What can hang from each mark
q557: q746
q886: q240 q557
q248: q2 q309 q886
q111: q240 q248 q557
q746: q248
q240: q746
q309: q248
q2: q240 q248 q557

Every row comes from one small tree of marks. Brackets hold a mark, then the marks that hang from it, in the order of their numbers. Every link used is in the known rows. Which tree was each row made from?
Known rows
(q2 q240 (q557 (q746 (q248 q886)))): [ 0.05 -0.11 -0.22 -0.50 -0.37  0.09 -0.09 -0.48 -0.19 -0.03  0.15 -0.06
  0.14  0.26 -0.12  0.12  0.25  0.61 -0.02 -0.51  0.02 -0.05]
(q557 (q746 (q248 (q2 q240) q309 q886))): [-0.09 -0.13 -0.08 -0.52 -0.02 -0.10 -0.07 -0.77 -0.33 -0.34  0.12  0.06
  0.24  0.00  0.01  0.11 -0.02  0.63  0.02 -0.62  0.00 -0.09]
(q240 (q746 (q248 (q2 q557) q309))): [-0.22 -0.13 -0.04 -0.48 -0.20 -0.14  0.02 -0.53 -0.29  0.05  0.23  0.00
  0.07  0.20 -0.02 -0.15 -0.04  0.54  0.19 -0.81  0.09  0.06]
(q746 (q248 (q2 q240) q309 q886)): [-0.07 -0.09 -0.05 -0.31  0.08 -0.04 -0.06 -0.68 -0.40 -0.29  0.13 -0.02
  0.12  0.00  0.08  0.08  0.03  0.63  0.06 -0.42  0.03 -0.06]
(q248 q2 q309 (q886 (q240 q746))): [-0.30 -0.02  0.07 -0.43 -0.08 -0.21  0.14 -0.59 -0.07 -0.31  0.10  0.21
  0.07 -0.16  0.04  0.16 -0.12  0.56  0.07 -0.80 -0.08 -0.18]
(q886 (q240 (q746 q248))): [-0.02  0.05 -0.11 -0.51 -0.44  0.35  0.13 -0.19  0.04  0.18  0.15  0.05
  0.07  0.05 -0.05  0.07  0.25  0.28  0.09 -0.44  0.11 -0.10]
(q886 q240 (q557 (q746 (q248 q2 q309)))): [ 0.21 -0.11 -0.02 -0.51 -0.26 -0.18  0.03 -0.51 -0.05 -0.09  0.04  0.16
  0.22 -0.12  0.10 -0.18 -0.21  0.52  0.19 -0.64  0.23 -0.04]
(q240 (q746 q248)): [-0.15  0.00 -0.07 -0.41 -0.26  0.28  0.05 -0.09 -0.07  0.15  0.21  0.00
  0.06  0.12 -0.11  0.00  0.24  0.13  0.07 -0.28  0.02 -0.02]
(q2 (q240 q746)): [-0.11 -0.04 -0.04 -0.31 -0.18  0.34  0.04 -0.07 -0.01  0.06 -0.02  0.05
  0.07  0.11 -0.07  0.00  0.18  0.28 -0.03 -0.38 -0.04 -0.08]
(q2 q248): [-0.02  0.06 -0.06  0.01 -0.01 -0.07  0.01 -0.18 -0.17  0.15  0.02 -0.02
  0.10  0.10  0.00  0.09 -0.04  0.04 -0.10 -0.13 -0.05  0.08]
(q746 (q248 q2 q309 (q886 q240 q557))): [ 0.11 -0.06  0.01 -0.32 -0.12 -0.22  0.08 -0.57 -0.18 -0.23  0.15  0.10
  0.10 -0.15  0.14 -0.04 -0.10  0.68  0.17 -0.48  0.15 -0.09]
(q886 (q240 (q746 (q248 q309))) q557): [ 0.02 -0.04 -0.02 -0.45 -0.38  0.21  0.16 -0.25  0.04  0.06  0.14  0.14
  0.10 -0.05  0.01 -0.23  0.13  0.44  0.15 -0.52  0.11 -0.06]
(q309 (q248 (q2 q240))): [ 0.15 -0.04 -0.06 -0.25 -0.15  0.29 -0.10 -0.36 -0.32  0.05 -0.01 -0.16
  0.03  0.03  0.09 -0.07 -0.05  0.31  0.00 -0.20  0.11 -0.04]
(q746 (q248 (q886 q557))): [ 0.06 -0.02 -0.05 -0.15 -0.13  0.03  0.03 -0.13 -0.10 -0.03  0.21  0.01
  0.04  0.01 -0.04 -0.04  0.16  0.32  0.08 -0.02  0.05 -0.04]
(q248 (q2 q557) q309 q886): [-0.19 -0.12  0.04 -0.09  0.09 -0.52 -0.02 -0.57 -0.27 -0.28  0.12  0.04
 -0.01  0.04  0.06  0.01 -0.21  0.56  0.07 -0.54 -0.06  0.01]
(q248 q2): [ 0.01 -0.04  0.05 -0.10  0.08 -0.17 -0.02 -0.16 -0.12 -0.06 -0.01  0.01
  0.05 -0.02  0.06  0.02 -0.20  0.14  0.09 -0.21  0.07  0.00]
(q111 (q240 q746) (q248 q2 q309 q886) q557): [-0.39 -0.06  0.16  0.04 -0.10 -0.08  0.06 -0.56  0.15 -0.36  0.27  0.03
  0.22  0.02 -0.09 -0.05 -0.18  0.34  0.23 -0.65 -0.05  0.00]
(q111 q240 (q557 (q746 (q248 q2 q309 q886)))): [-0.05 -0.09  0.00 -0.32 -0.17 -0.14 -0.04 -0.73  0.05 -0.44  0.24  0.02
  0.30  0.02 -0.05 -0.09 -0.23  0.49  0.22 -0.66  0.03 -0.04]
(q111 q240): [ 0.09  0.03  0.06  0.18 -0.09  0.24 -0.02 -0.11  0.14 -0.12 -0.02 -0.03
  0.14  0.02  0.00 -0.07 -0.02  0.05  0.10 -0.14 -0.02 -0.05]
(q557 (q746 (q248 q2))): [ 0.03 -0.06 -0.07 -0.47 -0.15 -0.08 -0.07 -0.37 -0.15 -0.01  0.11  0.02
  0.19  0.04 -0.03  0.04 -0.10  0.21  0.12 -0.41  0.17 -0.01]
(q111 (q248 q309)): [-0.23 -0.02  0.08  0.27  0.10 -0.10 -0.02 -0.23 -0.05 -0.08  0.10 -0.03
  0.05 -0.05  0.02 -0.04  0.01 -0.08  0.01 -0.03  0.01  0.12]
(q557 (q746 (q248 q2 q309))): [-0.07 -0.10 -0.02 -0.43 -0.03 -0.21 -0.06 -0.56 -0.21 -0.16  0.12  0.06
  0.20 -0.02  0.02 -0.05 -0.17  0.26  0.12 -0.50  0.11  0.02]

Write each row's tree
[-0.06 -0.13  0.02  0.05  0.05 -0.15 -0.05 -0.35 -0.04 -0.12  0.04 -0.08
  0.13  0.05  0.07 -0.17 -0.20  0.29  0.14 -0.25  0.17  0.14] -> (q111 (q248 (q2 q240) q309) q557)
[ 0.05 -0.09 -0.03 -0.02 -0.08  0.01 -0.06 -0.17  0.02  0.03  0.03 -0.13
  0.12  0.11  0.02 -0.06 -0.13  0.23  0.15 -0.16  0.22  0.12] -> (q111 (q248 (q2 q240)) q557)
[-0.12 -0.10  0.05 -0.13  0.20 -0.20 -0.03 -0.57 -0.28 -0.38  0.00  0.07
  0.07 -0.07  0.10  0.08 -0.12  0.57 -0.01 -0.43 -0.07 -0.09] -> (q248 (q2 q240) q309 q886)
[ 0.17  0.01 -0.08 -0.42 -0.49  0.13  0.05 -0.34  0.03 -0.04  0.08  0.06
  0.06 -0.16 -0.03 -0.03  0.02  0.35 -0.05 -0.28  0.00 -0.18] -> (q309 (q248 (q886 q240 (q557 q746))))
[ 0.18 -0.03 -0.09 -0.25 -0.40  0.26 -0.04 -0.20  0.28 -0.05  0.14 -0.06
  0.26  0.16 -0.12 -0.17 -0.01  0.13  0.19 -0.30  0.12  0.01] -> (q111 q240 (q557 (q746 q248)))
[-0.01 -0.19  0.05 -0.33  0.03 -0.29 -0.03 -0.53 -0.14 -0.39 -0.04  0.20
  0.21 -0.12  0.04 -0.09 -0.23  0.67  0.02 -0.61 -0.03 -0.12] -> (q248 (q2 q240) q309 (q886 (q557 q746)))
[-0.06 -0.05  0.02  0.08 -0.04 -0.21 -0.03 -0.11  0.08  0.03  0.12 -0.10
  0.07  0.05 -0.01 -0.07 -0.22  0.01  0.19 -0.07  0.20  0.15] -> (q111 (q248 q2) q557)
[-0.08 -0.08 -0.10 -0.43 -0.31 -0.21 -0.09 -0.62 -0.29 -0.07  0.18 -0.07
  0.03  0.09 -0.06  0.05 -0.14  0.44  0.00 -0.55 -0.02 -0.05] -> (q309 (q248 (q2 (q557 q746)) q886))
[-0.29  0.01  0.04 -0.34 -0.15 -0.04  0.17 -0.43  0.03 -0.25  0.12  0.20
  0.03 -0.13 -0.03  0.14  0.08  0.42 -0.03 -0.58 -0.17 -0.18] -> (q248 q309 (q886 (q240 q746)))
[-0.15 -0.09 -0.11 -0.53 -0.40  0.21 -0.03 -0.59 -0.37  0.05  0.17 -0.10
  0.00  0.21 -0.06  0.02  0.10  0.72  0.00 -0.72 -0.04 -0.12] -> (q309 (q248 (q2 (q240 q746) q557) q886))
[-0.07 -0.08 -0.01 -0.49 -0.32  0.29  0.02 -0.39 -0.27 -0.02  0.13  0.00
  0.05  0.00 -0.02 -0.09  0.04  0.62  0.02 -0.50  0.00 -0.16] -> (q309 (q248 (q2 (q240 q746)) (q886 q557)))
[-0.13 -0.01  0.04  0.03  0.08 -0.32  0.05 -0.40 -0.21 -0.12  0.10  0.10
  0.10 -0.04  0.04 -0.03 -0.12  0.35 -0.08 -0.26 -0.15  0.04] -> (q2 (q248 q309 (q886 q557)))
[ 0.00 -0.07  0.02 -0.22 -0.14 -0.20  0.02 -0.13  0.08 -0.17  0.05  0.17
  0.10 -0.08 -0.10  0.01 -0.05  0.26 -0.02 -0.23 -0.07 -0.11] -> (q248 (q886 (q557 q746)))
[-0.24 -0.07 -0.08 -0.56 -0.28 -0.10  0.02 -0.49 -0.28  0.00  0.31  0.00
  0.05  0.24 -0.10  0.11  0.10  0.62  0.15 -0.73  0.03 -0.05] -> (q240 (q746 (q248 (q2 q557) q886)))
[-0.20 -0.03 -0.05 -0.51 -0.25  0.33 -0.01 -0.53 -0.33 -0.06  0.15 -0.05
  0.04  0.03 -0.04  0.09  0.10  0.50 -0.03 -0.51 -0.07 -0.18] -> (q309 (q248 (q2 (q240 q746)) q886))
[-0.32 -0.07 -0.11 -0.32 -0.17 -0.07  0.04 -0.65 -0.33  0.00  0.12  0.05
  0.13  0.27 -0.07  0.08  0.11  0.71 -0.14 -0.84 -0.22  0.00] -> (q2 (q240 q746) (q248 q309 q886) q557)
[-0.06 -0.15 -0.18 -0.44 -0.24 -0.04 -0.08 -0.69 -0.25 -0.18  0.15 -0.02
  0.15  0.19 -0.07  0.04  0.17  0.71 -0.03 -0.62 -0.04 -0.03] -> (q2 q240 (q557 (q746 (q248 q309 q886))))
[-0.21  0.00  0.15  0.04 -0.17  0.22  0.00 -0.31  0.09 -0.06  0.13  0.01
  0.24  0.07 -0.07  0.00 -0.05  0.13  0.22 -0.57  0.07 -0.01] -> (q111 (q240 q746) (q248 q2))
[ 0.17 -0.11 -0.03 -0.44 -0.20 -0.10 -0.05 -0.23 -0.09  0.03  0.09  0.07
  0.19  0.02 -0.02 -0.15 -0.14  0.33  0.18 -0.39  0.22  0.00] -> (q886 (q557 (q746 (q248 q2))))
[ 0.00 -0.12 -0.16 -0.27 -0.18 -0.16 -0.07 -0.60 -0.25  0.07 -0.06  0.01
  0.24  0.25 -0.02 -0.04 -0.09  0.51 -0.13 -0.71 -0.06  0.09] -> (q2 q240 (q248 q309) (q557 q746))
[-0.12 -0.11  0.07 -0.16 -0.02 -0.33  0.03 -0.33  0.03 -0.33  0.07  0.21
  0.12 -0.15 -0.04 -0.10 -0.12  0.32 -0.03 -0.33 -0.13 -0.07] -> (q248 q309 (q886 (q557 q746)))
[ 0.03 -0.14 -0.05 -0.33 -0.18 -0.35 -0.07 -0.32 -0.07 -0.01 -0.01  0.04
  0.11  0.13 -0.03 -0.02 -0.26  0.34  0.10 -0.60  0.10  0.02] -> (q248 (q2 (q557 q746)))
[-0.08 -0.04 -0.05 -0.48 -0.30  0.41 -0.03 -0.35 -0.27  0.11  0.06 -0.09
  0.06  0.08  0.00 -0.07  0.04  0.37  0.01 -0.49  0.04 -0.10] -> (q309 (q248 (q2 (q240 q746))))
[-0.03 -0.09 -0.05 -0.25 -0.05 -0.18  0.00 -0.55 -0.19 -0.16  0.00  0.16
  0.26  0.01 -0.01  0.00 -0.08  0.57 -0.16 -0.54 -0.14 -0.03] -> (q2 q240 (q248 q309 (q886 (q557 q746))))
[-0.07 -0.08 -0.02 -0.14 -0.03 -0.39 -0.03 -0.39 -0.21 -0.13  0.10 -0.01
 -0.01  0.11  0.00  0.11 -0.14  0.48  0.09 -0.44  0.00 -0.02] -> (q248 (q2 q557) q886)
